What can hang from each mark:
z_505: z_144
z_126: z_220
z_726: z_70
z_243: z_323
z_323: z_243 z_726
z_70: z_220 z_726 z_894
z_952: z_220
z_220: z_70 z_126 z_952
z_144: z_70

Every row comes from one small tree of marks. The marks that hang from a mark follow it in brackets, in the order of their numbers. Every link used is in the known rows. Which tree was each row made from?
Known rows:
z_505[z_144[z_70[z_220 z_726 z_894]]]: 3.48  -1.99  -4.45  4.57  -1.93  -2.54  3.51  2.21  -2.23  -2.52  -3.07  -2.99  6.87  -0.65  -0.69  1.24  1.07  -0.80  -3.71  -4.33  -0.91  3.00  3.13  0.49  4.32  1.48  -1.83
z_323[z_726]: 2.63  -0.96  -2.38  3.57  -0.04  1.70  1.35  -3.62  -5.96  -0.80  3.80  2.48  -2.42  -2.24  -2.83  5.28  0.22  0.98  -3.31  0.74  -2.11  0.12  -0.75  2.10  -0.19  5.41  -0.95
z_952[z_220[z_70[z_894] z_126]]: -1.05  2.09  0.16  -3.30  -2.66  0.55  -1.48  1.47  1.32  -1.98  1.07  0.48  -2.74  2.08  0.26  -2.07  -0.17  0.41  6.84  3.63  0.97  -1.99  -0.96  -0.17  0.04  -4.03  0.52
z_144[z_70[z_220[z_126] z_726]]: 0.47  -1.63  -1.83  -0.91  -0.48  -0.81  0.06  1.03  -1.26  1.94  -2.89  -1.38  5.91  -0.69  2.07  1.62  0.50  0.08  -2.52  -3.44  -0.57  2.67  0.97  -2.52  2.22  -0.02  -0.35
z_144[z_70[z_220[z_126] z_726 z_894]]: -0.11  -1.04  -0.74  -1.53  -0.41  -1.52  -0.35  0.37  0.53  0.73  -4.01  -2.30  6.24  -0.54  2.00  -2.00  0.18  -1.42  -2.99  -4.11  1.95  1.87  2.34  -2.05  1.55  -2.45  -1.80
z_243[z_323[z_726[z_70[z_894]]]]: 0.91  -0.50  -1.36  4.11  2.80  -0.41  3.03  -4.36  -5.11  -0.59  1.29  2.39  -4.48  -4.24  -3.40  2.79  -1.77  -0.17  -5.64  -2.41  0.42  -2.41  -1.53  3.28  -2.65  3.51  -2.59
z_220[z_126 z_952]: 1.22  -0.13  0.09  -2.45  -4.22  2.23  -2.73  0.86  1.01  1.36  3.48  -0.09  0.24  1.03  -0.50  1.50  -0.32  0.75  5.81  3.38  -2.76  -0.50  -2.72  -2.04  1.02  -0.10  3.89
z_126[z_220[z_70[z_726] z_952]]: -0.67  0.46  1.96  -4.37  -3.75  3.53  -0.66  5.08  5.55  1.44  2.11  -0.73  -1.10  3.16  -0.45  0.60  -2.04  0.95  3.59  2.15  -3.54  -0.94  -1.70  3.01  2.42  0.83  5.47
z_323[z_243 z_726[z_70[z_220[z_126 z_952]]]]: -1.56  0.70  1.76  2.53  4.68  -3.01  0.64  -2.22  -1.57  2.24  2.21  2.39  -3.10  -0.68  -2.06  0.71  -2.01  0.44  -2.43  1.38  0.87  -1.47  -1.38  -1.88  -3.80  4.92  -3.23
z_220[z_70[z_894] z_952]: 1.68  0.60  2.55  -1.30  -2.01  1.63  -1.70  2.34  3.34  -3.36  0.53  -0.48  -2.01  2.62  0.45  -2.57  -0.29  -3.07  3.49  3.44  1.80  -2.40  -1.88  2.64  1.19  -2.45  2.63
z_505[z_144[z_70[z_220 z_894]]]: 4.22  -1.04  -6.61  5.64  -2.60  -2.82  2.27  2.05  -3.50  -4.23  -2.46  -3.00  6.54  1.16  -1.05  0.70  1.59  -0.37  -3.75  -2.17  -0.12  2.17  1.29  0.06  4.59  1.88  -2.36
z_220[z_70 z_126 z_952]: 0.19  0.50  2.70  -3.90  -2.96  2.13  -3.23  3.45  3.96  0.16  2.71  -0.14  -1.47  2.73  0.86  0.22  -1.43  -0.36  8.43  5.66  -0.41  -1.93  -2.80  -0.89  0.98  -2.88  5.30
z_243[z_323[z_726[z_70]]]: 1.39  -0.90  -2.03  4.62  2.78  -0.07  3.36  -3.93  -6.32  0.23  1.82  2.99  -4.68  -4.45  -3.63  4.96  -1.49  0.64  -5.25  -1.97  -1.27  -1.70  -2.36  3.05  -2.33  5.02  -1.48
z_726[z_70[z_220[z_126] z_894]]: -2.63  2.14  -1.02  1.04  2.88  -2.02  -0.60  -1.77  -1.84  1.09  -2.24  -1.59  0.97  -1.22  1.42  -1.30  2.38  2.94  -0.64  -0.29  -0.02  2.32  0.96  -3.24  -0.75  -2.23  -1.71
z_70[z_220[z_126] z_726 z_894]: -1.83  -0.82  1.48  -2.94  0.69  0.50  -1.46  -2.70  3.25  1.40  -1.56  -0.69  2.40  -1.04  2.19  -2.54  0.68  0.31  0.53  -2.88  1.71  1.83  4.76  -2.20  -2.08  -3.18  -0.70
z_243[z_323[z_726[z_70[z_220 z_894]]]]: -0.11  -0.36  -1.59  4.02  3.85  -1.00  2.31  -4.40  -4.02  -0.32  0.52  2.78  -3.68  -2.97  -2.45  1.05  -0.89  -0.25  -6.10  -1.77  2.20  -2.42  -0.35  2.13  -3.78  2.57  -3.52
z_323[z_243 z_726[z_70[z_220]]]: -0.36  0.11  -0.28  5.19  6.19  -3.00  2.18  -3.95  -4.51  0.85  1.24  2.58  -3.29  -2.04  -2.41  2.55  -1.15  1.15  -6.33  -0.49  0.07  -0.54  -0.77  -0.30  -3.37  7.23  -4.53
z_726[z_70[z_220[z_126 z_952] z_894]]: -3.04  2.42  0.60  -0.14  1.59  -2.05  -1.13  0.04  0.14  1.58  -1.78  -1.57  0.57  0.47  1.64  -2.90  2.17  1.51  1.35  1.19  0.70  1.24  0.05  -3.28  -0.73  -3.41  -0.91
z_323[z_243 z_726[z_70]]: 0.81  -0.20  -0.09  5.46  5.21  -1.90  2.93  -3.95  -5.80  0.48  2.06  2.38  -4.22  -3.51  -3.66  4.67  -2.16  1.24  -5.92  -1.18  -2.10  -0.38  -2.19  1.04  -2.12  8.41  -3.24
z_952[z_220]: 2.23  0.55  -3.79  0.90  -2.87  1.26  0.84  -0.42  -4.76  -1.69  2.01  1.77  -2.12  0.30  -1.33  2.79  2.25  1.46  1.76  1.57  -3.46  0.53  -2.00  0.92  1.22  2.02  -0.69
z_70[z_220[z_952] z_894]: 0.79  0.40  -0.67  -0.02  -1.22  0.12  -2.46  -1.30  1.96  -1.99  -0.32  -0.10  1.18  2.99  1.10  -4.82  2.51  -2.03  -0.66  1.65  3.26  -0.96  0.70  -0.35  -1.17  -1.88  -1.75
z_243[z_323[z_726[z_70[z_220[z_952]]]]]: 0.08  -0.57  -1.00  3.38  2.77  -0.62  2.03  -2.33  -3.72  0.85  1.78  3.30  -4.13  -2.06  -2.47  1.89  -0.73  -0.65  -3.86  -0.12  0.99  -2.78  -1.76  1.72  -3.31  3.07  -1.74
z_144[z_70[z_220[z_952] z_726 z_894]]: 0.93  -1.02  0.06  -0.52  -0.97  -1.31  0.14  1.88  0.87  -0.23  -3.90  -1.73  5.59  0.68  1.90  -2.96  0.78  -3.50  -3.74  -3.34  2.48  0.95  1.08  -0.08  2.07  -1.81  -1.59

Write each row's tree:
-1.06  0.97  0.40  -2.54  -1.92  0.06  -4.04  -0.68  4.13  -0.37  0.47  -0.68  1.85  3.27  1.46  -5.50  1.33  -1.02  3.07  2.67  3.74  -1.11  1.12  -2.91  -1.76  -4.19  -0.59 => z_70[z_220[z_126 z_952] z_894]
-1.60  0.15  6.58  -5.65  -1.99  2.01  -1.85  3.13  7.13  0.54  0.67  -1.11  -1.01  0.84  1.63  -2.74  -2.53  -2.19  7.85  1.76  1.40  -1.54  0.48  0.22  -0.07  -5.57  4.77 => z_220[z_70[z_726 z_894] z_126 z_952]
-0.43  1.25  3.89  -4.41  -2.73  1.44  -3.69  2.81  5.78  -1.23  1.65  -1.07  -1.39  3.02  0.88  -3.42  -1.78  -1.81  7.93  4.72  2.42  -2.80  -1.65  -0.46  0.41  -5.15  3.75 => z_220[z_70[z_894] z_126 z_952]
-2.42  -0.44  3.60  -4.19  -0.82  0.64  -2.09  -0.26  5.74  1.90  -0.66  -0.49  2.12  0.66  2.33  -4.55  0.30  -1.71  3.02  -0.81  2.53  0.47  3.73  -2.10  -2.33  -4.64  0.53 => z_70[z_220[z_126 z_952] z_726 z_894]
-1.18  0.96  1.97  3.69  5.36  -3.30  1.29  -3.05  -1.43  0.14  0.79  1.96  -3.33  -0.60  -2.30  -1.70  -1.66  -1.21  -5.17  0.18  3.03  -2.01  -0.56  0.19  -4.16  4.71  -4.94 => z_323[z_243 z_726[z_70[z_220[z_952] z_894]]]
1.28  -1.09  3.83  -1.83  -1.16  2.90  0.48  3.41  2.81  -0.06  0.85  0.48  -1.93  0.16  1.15  1.82  -0.59  -2.05  3.84  1.31  -1.53  -0.28  -1.03  2.50  1.66  -0.75  4.90 => z_220[z_70[z_726] z_952]
-0.44  -0.52  1.06  -2.56  -1.76  -1.37  -1.14  2.13  2.41  1.19  -3.45  -2.12  6.04  0.84  2.34  -3.55  -0.02  -2.89  -0.83  -2.32  2.76  0.62  1.29  -1.93  1.73  -3.36  -0.83 => z_144[z_70[z_220[z_126 z_952] z_726 z_894]]
-2.22  1.54  -0.62  0.57  1.51  -1.28  -0.73  0.73  -1.78  2.96  -0.68  -0.60  0.36  0.04  1.49  0.74  2.55  3.01  1.89  2.03  -2.11  2.07  -1.17  -3.76  -0.06  -1.27  0.58 => z_726[z_70[z_220[z_126 z_952]]]
0.38  0.67  0.92  5.07  5.19  -2.43  2.51  -4.55  -4.41  -0.80  1.19  1.57  -4.09  -3.24  -3.70  1.68  -2.60  0.15  -6.46  -1.87  0.37  -0.95  -1.21  1.46  -2.64  6.77  -4.47 => z_323[z_243 z_726[z_70[z_894]]]
-1.27  1.68  -2.19  3.17  3.44  -1.87  0.66  -2.08  -3.51  -0.30  -2.88  -1.16  0.28  -1.17  1.12  -0.64  3.18  2.06  -3.67  -1.26  -0.37  2.53  0.71  -1.41  -0.31  -0.66  -2.76 => z_726[z_70[z_220 z_894]]
-0.34  -1.05  2.56  -3.31  -0.27  2.51  -0.76  0.87  2.36  1.13  0.62  -0.14  -0.90  -1.64  1.37  3.49  -1.85  1.48  5.06  0.21  -2.58  1.23  0.54  -0.35  0.89  -1.75  4.60 => z_220[z_70[z_726] z_126]
-0.01  0.03  -1.07  -1.86  -1.84  0.98  -3.42  0.08  1.89  1.49  1.63  0.41  1.41  3.09  1.40  -0.96  1.90  0.70  3.60  3.71  0.32  -0.04  -0.45  -3.59  -0.96  -1.18  1.27 => z_70[z_220[z_126 z_952]]
-1.05  -0.31  -0.42  1.70  2.32  -0.59  1.10  -2.17  -2.32  2.15  2.22  2.98  -3.73  -1.72  -2.31  1.39  -1.41  -0.08  -1.89  0.73  1.39  -3.13  -1.79  0.33  -3.72  1.76  -1.06 => z_243[z_323[z_726[z_70[z_220[z_126 z_952]]]]]
-0.18  1.50  -1.39  -2.45  -2.61  2.32  -1.69  1.89  3.29  -1.78  1.16  -1.51  -0.94  3.33  -0.93  -0.84  -1.73  1.93  0.60  1.84  -1.99  -1.10  -1.34  3.04  2.54  0.97  2.11 => z_126[z_220[z_70[z_894]]]
-1.32  0.05  -0.82  2.30  3.21  -1.24  1.34  -4.14  -2.80  0.80  0.97  2.33  -3.35  -2.77  -2.26  0.68  -1.61  0.15  -3.71  -1.10  2.54  -2.56  -0.27  0.81  -4.15  1.20  -2.98 => z_243[z_323[z_726[z_70[z_220[z_126] z_894]]]]
-0.24  -1.37  0.47  -0.25  1.43  0.62  0.12  -3.13  1.11  -0.43  -2.14  -0.17  1.81  -1.34  1.71  -1.75  1.64  -0.64  -3.18  -3.99  1.23  2.17  4.49  0.28  -1.48  -1.04  -1.90 => z_70[z_220 z_726 z_894]
0.11  1.24  -0.18  -3.27  -4.37  2.88  -1.89  4.73  4.52  -0.09  2.83  -0.77  -1.44  4.85  -0.92  -0.13  -1.40  1.16  3.70  4.40  -3.04  -1.90  -3.62  2.55  2.99  1.15  4.59 => z_126[z_220[z_70 z_952]]
-1.02  0.55  0.65  -3.31  -2.09  2.73  -0.25  2.12  4.49  -0.36  0.52  -1.60  -0.78  1.60  -0.38  -0.15  -2.19  1.67  0.59  -0.59  -2.50  -0.11  0.25  3.53  2.22  0.47  2.84 => z_126[z_220[z_70[z_726 z_894]]]
0.44  -0.83  -2.32  4.46  3.64  -0.72  2.50  -3.89  -5.26  0.68  1.10  3.16  -3.97  -3.13  -2.49  3.33  -0.60  0.46  -5.76  -1.37  0.30  -1.82  -1.30  1.85  -3.15  3.90  -2.45 => z_243[z_323[z_726[z_70[z_220]]]]
1.14  -1.20  -1.54  0.68  0.23  -1.35  0.87  0.11  -1.22  -0.66  -4.50  -1.87  5.73  -0.82  1.82  -1.37  1.16  -2.09  -5.82  -5.02  1.76  2.03  1.91  -0.05  2.13  -0.53  -2.70 => z_144[z_70[z_220 z_726 z_894]]
0.62  -0.57  5.20  -2.54  -1.10  2.06  -0.05  2.66  4.46  -1.62  -0.14  -0.46  -1.69  0.50  1.25  -1.87  -1.19  -3.33  3.38  0.43  0.97  -1.09  0.25  3.13  0.95  -2.94  3.36 => z_220[z_70[z_726 z_894] z_952]
0.11  -1.30  -0.03  -2.03  -1.79  -0.69  -0.75  3.02  0.79  2.42  -2.18  -1.18  5.70  0.58  2.09  -0.05  0.39  -1.54  -0.39  -1.69  0.10  1.45  -0.02  -2.48  2.19  -1.24  0.77 => z_144[z_70[z_220[z_126 z_952] z_726]]
-1.23  0.60  1.40  -4.01  -2.01  1.31  0.04  2.33  0.78  0.57  0.96  1.11  -2.83  0.04  0.66  1.65  -0.48  1.36  7.23  2.00  -1.85  -0.15  -0.09  -0.28  0.32  -2.68  2.38 => z_952[z_220[z_70[z_726] z_126]]
-1.96  1.25  -2.31  1.65  2.74  -1.35  -0.14  -1.05  -3.70  2.58  -1.17  -0.57  0.51  -1.25  1.28  2.32  2.77  4.41  -0.20  0.48  -2.73  3.36  -0.37  -3.76  0.02  -0.12  -0.63 => z_726[z_70[z_220[z_126]]]
3.93  -0.80  -4.96  4.66  -3.41  -2.75  1.78  3.44  -1.84  -3.91  -1.96  -2.98  6.29  2.37  -1.03  -0.56  1.39  -1.53  -1.97  -0.83  0.33  1.05  0.69  -0.03  4.57  1.01  -1.65 => z_505[z_144[z_70[z_220[z_952] z_894]]]
-1.37  -1.43  2.15  -3.54  -0.86  1.42  -1.48  0.46  3.48  3.60  0.67  0.71  1.86  0.27  2.15  -0.07  1.02  -0.04  3.64  0.15  -0.69  1.46  2.34  -2.83  -1.43  -1.84  2.27 => z_70[z_220[z_126 z_952] z_726]
-1.09  -0.25  3.72  -3.99  -0.02  1.79  -1.40  0.19  3.98  -0.23  -0.50  -1.14  -0.74  -1.50  1.39  -0.03  -2.22  0.15  4.62  -0.62  0.24  0.47  1.84  0.28  0.24  -3.84  3.21 => z_220[z_70[z_726 z_894] z_126]
0.30  -1.80  1.23  -0.88  -0.14  1.63  0.23  0.13  1.48  1.87  0.05  1.07  1.17  0.01  1.68  0.43  2.10  -0.76  0.20  -1.04  -0.93  1.68  1.93  -0.42  -0.83  0.38  1.30 => z_70[z_220[z_952] z_726]
-0.22  0.78  1.27  -1.85  -1.21  0.93  1.39  1.38  0.25  -2.34  -0.42  0.93  -3.22  0.05  0.45  -0.68  0.40  -0.69  3.37  0.28  -0.06  -0.59  0.68  2.63  0.35  -2.40  0.12 => z_952[z_220[z_70[z_726 z_894]]]
-0.45  -0.03  -0.12  -2.94  -2.08  3.37  0.14  2.70  2.90  0.70  1.41  -0.92  -0.98  1.32  -0.53  2.58  -1.84  2.82  0.86  0.13  -4.51  0.50  -0.77  3.20  2.70  2.21  4.01 => z_126[z_220[z_70[z_726]]]
0.79  1.55  -0.76  -0.74  -1.76  0.64  0.07  1.04  -0.98  -3.72  0.32  1.10  -3.42  1.74  -0.04  -1.33  0.90  -0.43  3.29  2.64  0.71  -1.70  -1.09  2.25  0.85  -1.93  -0.54 => z_952[z_220[z_70[z_894]]]
-0.85  0.68  -1.86  -1.19  -0.33  -0.14  -3.34  -3.11  1.58  -0.94  -0.38  -0.75  1.91  1.57  1.39  -3.47  1.45  0.69  0.24  0.71  2.80  0.35  1.88  -2.74  -1.63  -2.50  -2.06 => z_70[z_220[z_126] z_894]
5.29  -2.74  -4.92  5.24  -2.98  -1.02  4.85  3.03  -4.82  -2.14  -1.36  -2.53  5.73  -2.32  -1.95  6.40  0.21  0.47  -2.81  -4.37  -5.11  3.97  0.69  1.42  6.27  4.42  0.73 => z_505[z_144[z_70[z_726]]]
-1.51  2.01  -0.31  1.99  2.31  -1.78  0.22  -0.30  -1.54  0.28  -2.21  -1.28  0.22  0.08  1.23  -2.40  3.04  0.92  -1.54  0.32  0.36  1.50  -0.15  -1.46  -0.34  -1.71  -1.71 => z_726[z_70[z_220[z_952] z_894]]
